(in the rows, 128 means zero)
Known rows, with every step that occurs
k/c/d/a/e: [115  81 141 105 152 154 185 188 171 171 155 129 117 107 174 115 152  89
 164 132 198 105  78  45 104 123  96 155]
x/f/c/d: [143  99 113 115 142 114 163 133 166 147 146 128 128 126 171  90 163  72
 172 100 179 118 126  62 122 108  96 153]
e/x/k/c/d/g: [131  99 141  93 160 129 164 142 202 185 121 103 142 120 181 119 149  92
 154 110 179 101 109  67 110  95 137 131]
k/x: [130 102 150  96 129 132 154 167 181 156 135 121 146 116 190 110 155  92
 148 114 168 118 143  82 120 155 126 110]
x/e/a/d: [133 104 160 119 141 133 129 163 162 149 125 116 118 105 181 147 131  83
 135 173 118 103 143 104 166 141 113 124]
k/x/f/c/d/g: [144  99 117  92 155 114 179 148 194 145 139 124 137 134 170  95 161  61
 162 102 185 124 147  58 101 121 104 135]
a/e/x/f/c/k: [134  92 162 132 132 130 145 140 151 165 163 139 127 124 150 129 154  74
 138  93 159 101 119  79 152  84 109 132]
m/g/d/a: [103 105 164 113 160 120 109 188 173 121 168  98 132 111 138 121 153 153
 193 178 166 100  85  71 108 137 127  94]
e/x/f/c/k: [147  96 142 119 131 111 141 127 173 167 141 120 141 117 173 113 152  76
 136  98 163 118 126  93 142  93 123 130]
a/e/x/f/c: [134  92 169 135 133 132 142 137 144 160 167 133 128 136 148 126 156  82
 139  98 161  83 125  74 152  96 117 135]
f/x: [116 111 133 117 129 120 134 150 155 166 128 116 123 128 182  77 152 118
 154 118 157 126 124  65 143 138 115 136]
x/k/c/d/a/e: [129  87 137 113 158 152 186 168 179 170 132 120 118 118 184 105 159  89
 175 124 188 105  87  44 116 106 105 143]
x/e/a/d/c: [137  98 160 111 144 126 117 170 165 152 122 119 128  84 174 140 134  93
 124 164 114 102 144 108 170 144 109 126]
g/d/a: [105 109 181 104 154 126 122 197 165 120 145 119 121 108 148 106 165 137
 181 162 178  92  83  71 120 140 138 120]
x/e/a/d/g/m: [124 119 158 118 161 136 134 166 184 142 123 108 120 109 155 143 129  95
 151 178 124 100 139  99 142 129 120 116]
f/x/e/a/d/c: [132  97 138 111 143 114 120 162 156 165 115 113 111 106 178 102 138 104
 121 148 118 116 143  84 175 141 102 135]
a/d/c/k/x: [131 107 169 103 149 129 123 177 193 155 134 137 155  60 166  89 141 100
 130 127 150 128 143  85 155 124  92  95]
e/x/k/c/d: [138  92 141  97 146 135 163 140 192 190 126 103 137 119 198 120 152  93
 147 105 176  98 108  74 121 103 137 130]
e/a/d: [127 101 188 139 130 135 134 170 179 131 138 114 129  99 155 123 121  99
 130 183 140 100 145  74 167 136 118 108]
k/c/d/a/e/x: [119  79 150 102 155 148 183 183 174 180 154 123 120 109 172 124 151  88
 151 127 192  93  77  50 106 115 109 153]
e/a/d/c/k: [132  91 182 126 132 126 123 185 190 139 133 123 139  59 150 116 121 105
 117 168 135 117 138  85 173 125 105 108]
d/g/m: [ 99 137 149 113 165 132 139 162 200 138 135 113 151 110 132  99 145 130
 193 133 176 114 116  73  94 120 135 116]
f/c/d: [131 103 117 103 139 123 148 148 174 141 144 113 116 118 178  97 152  85
 188 102 177 123 110  40 114 129 105 152]
x/k/c: [132  90 127 119 138 148 161 144 186 170 122 114 144 118 205 104 156  96
 162 122 183 127 118  69 128 120 118 123]
d/a/e/x: [116 102 199 129 152 133 148 191 144 154 153 125 119 113 138 119 152 110
 149 143 155  74  83  71 141 126 130 136]
x/f: [132 106 142 126 131 123 149 139 156 155 141 136 150 117 172  96 162  94
 154 117 169 113 137  98 137 122 111 133]
g/d/c/k/x/f: [127  89 152  80 144 114 113 182 191 140 142 138 148  75 159 103 172 120
 147 108 177 124 121 100 128 119 115 105]
k/c/d/g/m: [108 101 118  93 162 152 177 165 210 168 144 116 138 109 170 109 147 102
 183 123 207 121  97  51  74 115 111 141]
m/g/d: [105 104 151 109 147 122  99 166 177 127 171  99 141 115 151 128 153 150
 191 157 164 109 106  78 112 134 128  87]
k/x/f/c/d: [150  92 118  95 139 120 177 146 185 150 142 125 133 132 185  97 165  60
 153  95 182 120 147  66 112 129 101 134]
a/e/x: [117 100 187 126 129 140 132 157 145 168 160 132 131 122 152 137 149 103
 141 107 151  80 115  79 149 113 129 127]
f/x/e/a/d/g: [123 113 139 116 152 115 133 158 164 157 113 109 105 129 169 108 133  95
 137 163 125 118 144  74 159 128 108 135]

Rows
[124 106 165 102 168 130 173 183 163 164 139 120 104 113 152 112 157  97
 175 121 164  76  75  50 116 108 118 150] : c/d/a/e/x/k
[130  92 127 105 158 144 184 167 189 170 120 112 126 111 196  95 157  94
 176 128 191 116  90  50 109 116 112 141] : x/k/c/d/a
[138  93 134 125 152 120 173 152 153 141 156 134 112 127 149  92 164  72
 173 114 179 102 106  50 126 103  88 160] : x/f/c/d/a/e
[129  94 104 107 145 131 169 142 179 184 115 107 114 135 205  74 157 102
 162 109 179 132 113  42 126 114 104 143] : f/x/k/c/d
[110  95 145  99 150 113  87 180 189 136 164 109 150  76 145 122 155 154
 177 142 162 125 100  90 119 125 115  86] : m/g/d/c/k
[136 104 162 115 135 115 140 132 164 174 141 122 152 119 171 116 156  94
 132 108 159  92 131 107 140 110 138 128] : e/x/f
[124 111 170 112 149 130 112 174 182 153 134 138 155  54 160  87 139 111
 138 131 147 127 133  87 162 118  93 102] : a/d/c/k
[108 125 131  87 165 121 157 167 185 151 131 122 133 105 154 102 147 101
 194 116 178 113 107  53  91 120 115 148] : c/d/g
[124  97 146  98 131 118 114 181 177 164 128 138 161  46 170  95 153 119
 145 100 156 142 114 101 144 127 105 122] : d/c/k
[128  87 160 113 145 150 163 149 167 183 151 122 120 128 169 135 155  87
 149  99 169  82 105  60 132  93 120 135] : a/e/x/k/c/d
[123 105 114 102 169 147 179 150 215 170 121 106 136 117 180  98 155 102
 191 118 196 121 103  51  89 101 117 130] : x/k/c/d/g/m
[133 104 127  86 130 133 153 170 183 173 118 132 135  94 205 134 152  68
 147 109 147 150 131 108 127 129 106 114] : c/k/x/e
[146  97 149 119 135 110 139 123 165 163 146 114 142 129 169 110 154  83
 138 102 165  98 131  89 142 107 130 134] : e/x/f/c
[110 104 188 134 149 139 150 198 140 142 153 134 118 110 141 109 153 112
 166 150 160  87  85  62 137 135 115 138] : d/a/e
[116 114 150  96 161 125 168 191 168 152 136 120 115  98 163  96 154 105
 186 133 172  99  78  57 104 137 114 154] : c/d/a
[113  97 159  86 139 120  95 187 183 135 141 133 144  64 155 105 164 139
 161 116 172 125 102  95 131 122 122 110] : g/d/c/k
[132 101 123 123 122 123 135 151 177 140 137 122 128 100 181 102 147  82
 173 107 169 155 114  62 136 116 102 130] : f/c/k
[116 105 171  98 163 130 168 190 157 162 151 126 106 109 147 117 152  98
 171 125 165  75  74  54 114 118 117 155] : c/d/a/e/x
[109  95 151 100 152 114  83 176 181 129 168 104 152  89 143 118 158 162
 179 146 164 109 107  84 118 136 122  90] : m/g/d/c
[139  95 121 109 123 125 148 156 190 143 135 120 131 106 188 105 147  69
 161 102 171 157 127  62 126 125 101 120] : f/c/k/x
[113 107 161 104 159 135 170 195 152 152 150 130 104 105 148 107 154 100
 182 129 169  86  75  47 111 127 106 155] : c/d/a/e
[126 111 125 121 138 120 144 139 162 169 111 108 120 136 192  71 157 117
 163 113 156 129 125  60 147 124 118 130] : f/x/k
[138  87 181 117 133 125 134 190 199 141 130 121 140  64 155 119 124  95
 110 163 137 119 149  85 167 131 105  99] : e/a/d/c/k/x
[144  97 148 109 153 106 158 144 169 162 144 113 125 123 160 104 156  80
 149 111 169  89 106  73 127 104 125 149] : e/x/f/c/d/a
[123 103 195 129 157 133 154 184 149 157 141 120 117 117 145 114 155 107
 154 141 155  75  84  67 144 115 132 132] : d/a/e/x/k
[104 133 130  88 174 130 161 167 203 150 135 115 131 105 142 102 148 116
 206 118 181 109 101  54  76 114 123 139] : c/d/g/m
[127  93 114 108 155 128 178 159 175 180 114 107 107 131 194  70 157 104
 163 125 179 126  95  38 123 118 104 148] : f/x/k/c/d/a
[100  98 173 121 161 127 109 192 165 121 181 106 124 117 128 129 155 149
 192 173 163  90  83  66 114 128 120  96] : m/g/d/a/e
[110  95 118  92 154 144 174 168 198 170 142 123 140 106 180 111 146  89
 173 122 204 126 103  49  88 119 105 149] : k/c/d/g
[108 138 175 123 167 132 129 159 182 136 135 125 149 106 144  91 133 107
 167 158 158 110 141  63 137 118 111 107] : a/d/g
[126 111 158 114 153 130 130 167 170 143 120 114 121 107 165 146 128  83
 143 178 121 105 144  97 156 134 115 126] : x/e/a/d/g
[123 111 176 116 153 129 109 168 173 146 138 131 156  70 157  83 143 121
 140 137 149 106 141  81 160 135 102 108] : a/d/c
[141  98 124 131 131 116 146 128 160 140 145 129 139 128 172  89 161  78
 162 109 176 122 138  75 138 116 101 142] : x/f/c
